Each row was made from one path, in order. Every step used is in the known rows, and no mark comes twice. Write each row's path.
Known rows
fune-gafuv: [.03 .05 -.04 .13 .02 -.11 -.06 .00 .08 -.14 -.01 -.04 -.13 .10 .01 .26 .09 .08 .22 .02 .01 -.01 .01 -.08 .08]
zuras-gafuv-fune-nasop: [.04 .07 .09 .11 .00 .23 .10 -.03 -.02 .41 .05 .11 .20 .01 .05 -.17 -.27 -.05 -.08 .34 .06 -.21 -.02 .04 .03]
fune-nasop-rasi: [-.09 .01 .08 .01 .12 -.04 -.14 -.21 .06 .25 -.07 -.14 .05 -.07 .12 -.05 .12 .00 -.28 -.31 .05 -.17 .05 .01 -.06]
fune-nasop-zuras-gafuv-rulad-pono: [-.05 -.04 .09 -.04 .05 .46 -.16 -.20 -.12 .13 .16 .25 .14 .00 .10 -.41 -.31 -.06 -.21 -.07 .01 -.34 .01 .14 -.18]
belom-nobat: [-.11 .09 -.05 -.04 .04 .05 .12 .11 .05 .29 .13 -.14 .08 -.16 .27 .27 .17 .07 .01 -.13 .00 .02 -.05 -.15 -.02]
fune-nasop: [.02 .10 -.01 .03 .05 .10 -.11 -.09 .01 .31 .05 -.01 -.03 -.01 -.04 .09 .09 -.02 -.11 -.13 .04 -.19 .04 .00 .00]
pono-furir: [.02 .07 .07 -.07 .12 -.25 -.11 .17 .04 .28 .30 .00 -.06 -.11 -.24 .06 .15 .01 .14 .03 .03 .44 .01 -.02 .00]
nobat-belom-zuras-nasop-fune-gafuv: [-.05 -.07 -.22 .07 -.05 -.12 .23 -.06 -.08 -.73 -.42 .27 -.20 .21 -.12 .40 .28 .00 .20 .19 -.10 .20 -.05 -.07 .19]
nobat-belom-zuras-gafuv: [.09 -.04 -.18 .02 .08 -.08 .08 .03 -.05 -.05 -.23 .16 -.17 .05 -.37 .38 .19 .02 .08 .46 -.08 .10 -.14 -.05 .10]
gafuv-rulad-pono: [.08 .12 -.01 -.07 .05 .28 -.11 .20 .06 .23 .19 -.29 .16 -.28 -.02 .03 -.21 .01 -.09 -.20 .01 -.32 .11 -.05 -.13]
belom-zuras-nasop-fune-gafuv-rulad-pono: [-.07 -.14 -.09 .05 -.13 .12 .10 .07 -.04 -.58 -.14 .11 .06 .04 .05 .01 -.07 -.02 .16 -.20 -.06 .01 .06 -.03 -.05]
nasop-zuras: [-.21 .02 .06 -.08 .10 -.16 -.10 -.23 .01 .02 .24 .13 -.11 -.06 .01 .05 .31 .04 .03 -.02 .01 .03 -.05 -.01 -.03]
nobat-belom: [.09 .19 -.14 -.05 .14 .02 .01 .08 .02 .05 -.06 -.13 -.11 -.12 -.19 .41 .13 .03 -.05 .19 -.03 -.10 .00 -.09 .10]
zuras-fune-gafuv-rulad-pono: [.22 .04 -.02 .07 -.12 .20 .02 .08 .06 -.11 -.03 -.23 .02 -.02 .02 -.13 -.36 .02 -.02 -.07 .02 -.29 .11 -.07 -.05]
rasi-vome: [.07 .13 -.06 -.09 .04 -.20 -.05 .25 .08 .28 .00 -.18 -.02 -.04 -.10 .27 .38 -.06 .03 -.05 -.03 .02 .05 -.09 .09]
rulad-pono-robag: [.03 .10 -.05 -.16 -.02 -.15 -.19 .18 .14 .39 .16 -.43 .26 -.34 .10 .29 .05 .04 -.01 -.21 -.01 .11 -.11 .03 -.20]
rulad-pono-furir: [.07 .05 .06 -.14 .08 -.26 -.13 .24 .08 .41 .41 -.16 .02 -.28 -.31 -.05 -.03 -.02 .02 -.09 .01 .35 .06 .00 -.21]
nasop-zuras-fune-gafuv-rulad-pono: [.02 -.05 .05 .02 -.08 .11 .01 -.14 .00 -.32 .08 -.01 -.08 .03 .11 -.34 -.28 .03 -.04 -.03 .01 -.24 .06 .01 -.07]
fune-gafuv-rulad-pono-furir: [.16 .01 .05 .03 .09 .06 -.15 .36 .03 -.03 .17 -.13 .00 -.06 -.11 -.15 -.41 .03 .20 -.09 .01 .15 .14 .01 -.08]
nasop-fune-gafuv-rulad-pono: [.08 .05 .02 .06 -.06 .22 -.02 .14 -.02 -.07 .10 -.15 .06 .19 .07 .07 -.15 .02 .09 -.32 -.02 -.09 .08 -.03 -.07]
fune-gafuv-rulad-pono-robag: [.11 .06 -.07 .00 -.01 .18 -.21 .31 .08 -.02 -.06 -.39 .23 -.13 .31 .19 -.32 .09 .16 -.16 -.01 -.08 -.03 .05 -.06]
gafuv-rulad: [.04 .13 .00 .00 .09 .29 -.08 .10 .01 .11 .08 -.11 .06 -.11 .03 .14 -.01 .05 .04 -.06 .03 -.22 .07 -.06 .09]
nobat-belom-zuras: [.04 .00 -.20 -.04 .11 -.17 .05 .10 -.02 -.06 -.22 -.07 -.29 -.05 -.38 .45 .31 .05 .04 .28 -.07 -.02 -.05 -.05 .12]

Write each row's path
[-.10 -.02 .08 .04 .09 .45 -.13 -.30 -.16 .04 .05 .41 .06 .17 .17 -.28 -.15 -.03 -.07 .04 .04 -.24 -.04 .13 .05] -> fune-nasop-zuras-gafuv-rulad
[-.03 .05 .02 .11 -.07 -.13 .02 -.06 .00 -.10 .03 .04 -.10 .37 .03 .31 .28 .04 .20 -.17 -.02 .22 -.03 -.07 .08] -> nasop-fune-gafuv
[.11 .02 .06 -.07 -.04 -.24 .02 -.05 .05 .37 -.26 -.21 .02 .06 .06 -.19 .24 -.13 -.41 -.24 .03 -.11 .08 .00 .04] -> zuras-fune-nasop-rasi-vome
[-.10 -.01 -.18 -.08 -.01 -.09 .22 -.06 -.09 -.40 -.23 .21 -.09 -.01 -.21 .40 .42 -.03 .02 .15 -.08 .22 -.07 -.06 .14] -> nobat-belom-zuras-nasop-fune
[-.19 .00 .06 -.04 .08 .01 -.14 -.30 -.06 .13 .12 .22 -.14 .05 .05 -.12 .19 -.02 -.12 -.12 .03 -.15 -.01 .09 -.02] -> fune-nasop-zuras
[.02 .00 .14 .03 .06 -.06 .10 .13 .03 .43 -.18 -.10 .28 .02 .17 -.30 -.10 -.12 -.27 .16 .02 -.13 .03 .05 .04] -> zuras-gafuv-fune-nasop-rasi-vome
[-.20 -.01 .16 .01 .05 -.06 .12 -.16 -.01 .07 .26 .23 .10 -.04 .09 -.22 -.08 .02 .05 .48 .02 .04 -.12 .04 .00] -> nasop-zuras-gafuv-fune
[.12 .03 -.03 .13 -.12 -.18 .08 -.12 .09 -.13 -.09 -.03 -.15 .14 -.01 .09 .07 .05 .10 .10 .03 .03 .00 -.10 .10] -> zuras-fune-gafuv
[-.16 .09 .00 -.06 -.08 -.02 .10 -.17 .00 -.13 .13 .21 .17 -.09 .12 .20 .35 -.04 .04 -.16 .01 .23 -.02 -.11 .02] -> zuras-nasop-fune
[.07 .06 .00 -.01 -.10 .14 -.12 .23 .00 .02 .00 -.30 .23 .15 .32 .22 -.15 .06 .16 -.34 -.03 .13 -.07 .06 -.05] -> nasop-fune-gafuv-rulad-pono-robag
[-.03 -.04 .05 .09 -.05 .11 .03 -.23 -.04 -.43 -.04 .16 -.18 .21 .17 -.23 -.11 .06 .09 .08 .03 -.14 .01 .01 .15] -> nasop-zuras-fune-gafuv-rulad
[.12 .09 .01 .01 -.11 .05 .02 -.19 .00 .37 -.02 -.02 -.05 .03 -.07 -.07 .08 -.07 -.24 -.05 .07 -.17 .03 -.01 .04] -> zuras-fune-nasop
[.07 -.11 -.06 -.01 -.01 .18 -.03 .15 -.02 .08 .02 -.02 .10 -.09 -.22 .01 -.14 .00 .02 .09 -.04 -.10 -.02 .00 -.13] -> belom-zuras-gafuv-rulad-pono
[.01 -.04 .03 -.06 -.12 .02 -.10 -.03 .02 -.21 .00 -.16 .08 -.02 .36 -.18 -.28 .06 .03 -.06 .00 -.01 -.10 .10 -.06] -> nasop-zuras-fune-gafuv-rulad-pono-robag
[.25 .00 .06 .02 -.06 .02 -.01 .24 .03 -.04 .14 -.14 -.02 .00 -.13 -.31 -.42 -.01 .07 -.01 .03 .17 .12 .00 -.06] -> zuras-fune-gafuv-rulad-pono-furir
[-.07 -.05 .04 .07 -.09 -.26 .06 -.33 .02 -.33 .02 .19 -.26 .21 .07 -.10 .12 .06 .07 .10 .02 .06 -.06 -.02 .07] -> nasop-zuras-fune-gafuv
[-.20 .03 .14 -.01 .08 .06 .03 -.15 -.04 .22 .18 .09 -.02 -.04 .11 -.34 -.09 -.01 -.14 .19 .05 -.28 .03 .11 .01] -> gafuv-fune-nasop-zuras
[.08 -.11 -.08 -.02 .03 -.18 .12 -.22 -.04 .01 -.49 -.13 -.25 .04 -.23 -.03 .14 -.03 -.42 .06 -.01 -.14 -.01 .03 .06] -> nobat-belom-zuras-fune-nasop-rasi
[-.03 -.08 .17 -.09 .12 .28 -.19 -.04 -.14 .25 .32 .36 .10 .02 -.04 -.57 -.41 -.10 -.11 -.04 .03 .10 .01 .21 -.19] -> fune-nasop-zuras-gafuv-rulad-pono-furir
[.06 -.02 -.09 .05 .08 -.02 .27 .15 -.04 .03 -.20 .02 -.05 -.05 -.31 .18 -.07 .02 .05 .73 -.05 -.01 -.11 -.01 .15] -> nobat-belom-zuras-gafuv-fune
[-.03 -.19 .00 -.01 -.07 -.05 .07 .24 -.07 -.45 .02 .21 .00 .06 -.11 -.17 -.15 -.05 .26 -.13 -.05 .46 .07 .04 -.06] -> belom-zuras-nasop-fune-gafuv-rulad-pono-furir
[-.03 .05 -.06 -.03 -.15 .25 -.03 .12 .00 -.37 -.09 -.09 .40 -.09 .50 .14 -.21 .01 .14 -.28 -.02 .16 -.05 .02 -.05] -> zuras-nasop-fune-gafuv-rulad-pono-robag
[-.17 -.14 -.09 .10 -.14 -.24 .15 -.13 -.01 -.57 -.20 .32 -.13 .20 .01 .25 .36 .02 .27 -.05 -.05 .31 -.05 -.07 .10] -> belom-zuras-nasop-fune-gafuv
[-.11 -.20 .12 .11 .05 -.12 .11 -.10 .00 .22 -.19 .04 .10 .02 .00 -.29 -.10 .00 -.18 .24 .03 -.08 -.07 .09 -.02] -> belom-zuras-gafuv-fune-nasop-rasi
[.09 -.09 -.04 .03 -.12 -.13 .07 -.16 -.02 .24 -.18 .03 -.23 .10 -.26 -.05 .23 -.06 -.16 .00 .03 -.09 -.01 .02 .04] -> belom-zuras-fune-nasop
[.05 -.10 .14 -.05 -.03 -.10 -.03 .02 -.03 -.17 .23 .09 -.14 .06 -.05 -.53 -.36 .00 .06 .01 .02 .22 .07 .08 -.09] -> nasop-zuras-fune-gafuv-rulad-pono-furir
[-.17 -.15 -.08 -.11 .04 -.46 .05 .08 .11 -.26 -.31 -.03 .06 -.26 .05 .09 .48 -.06 -.05 -.09 -.05 .17 .05 -.07 .02] -> belom-zuras-nasop-rasi-vome
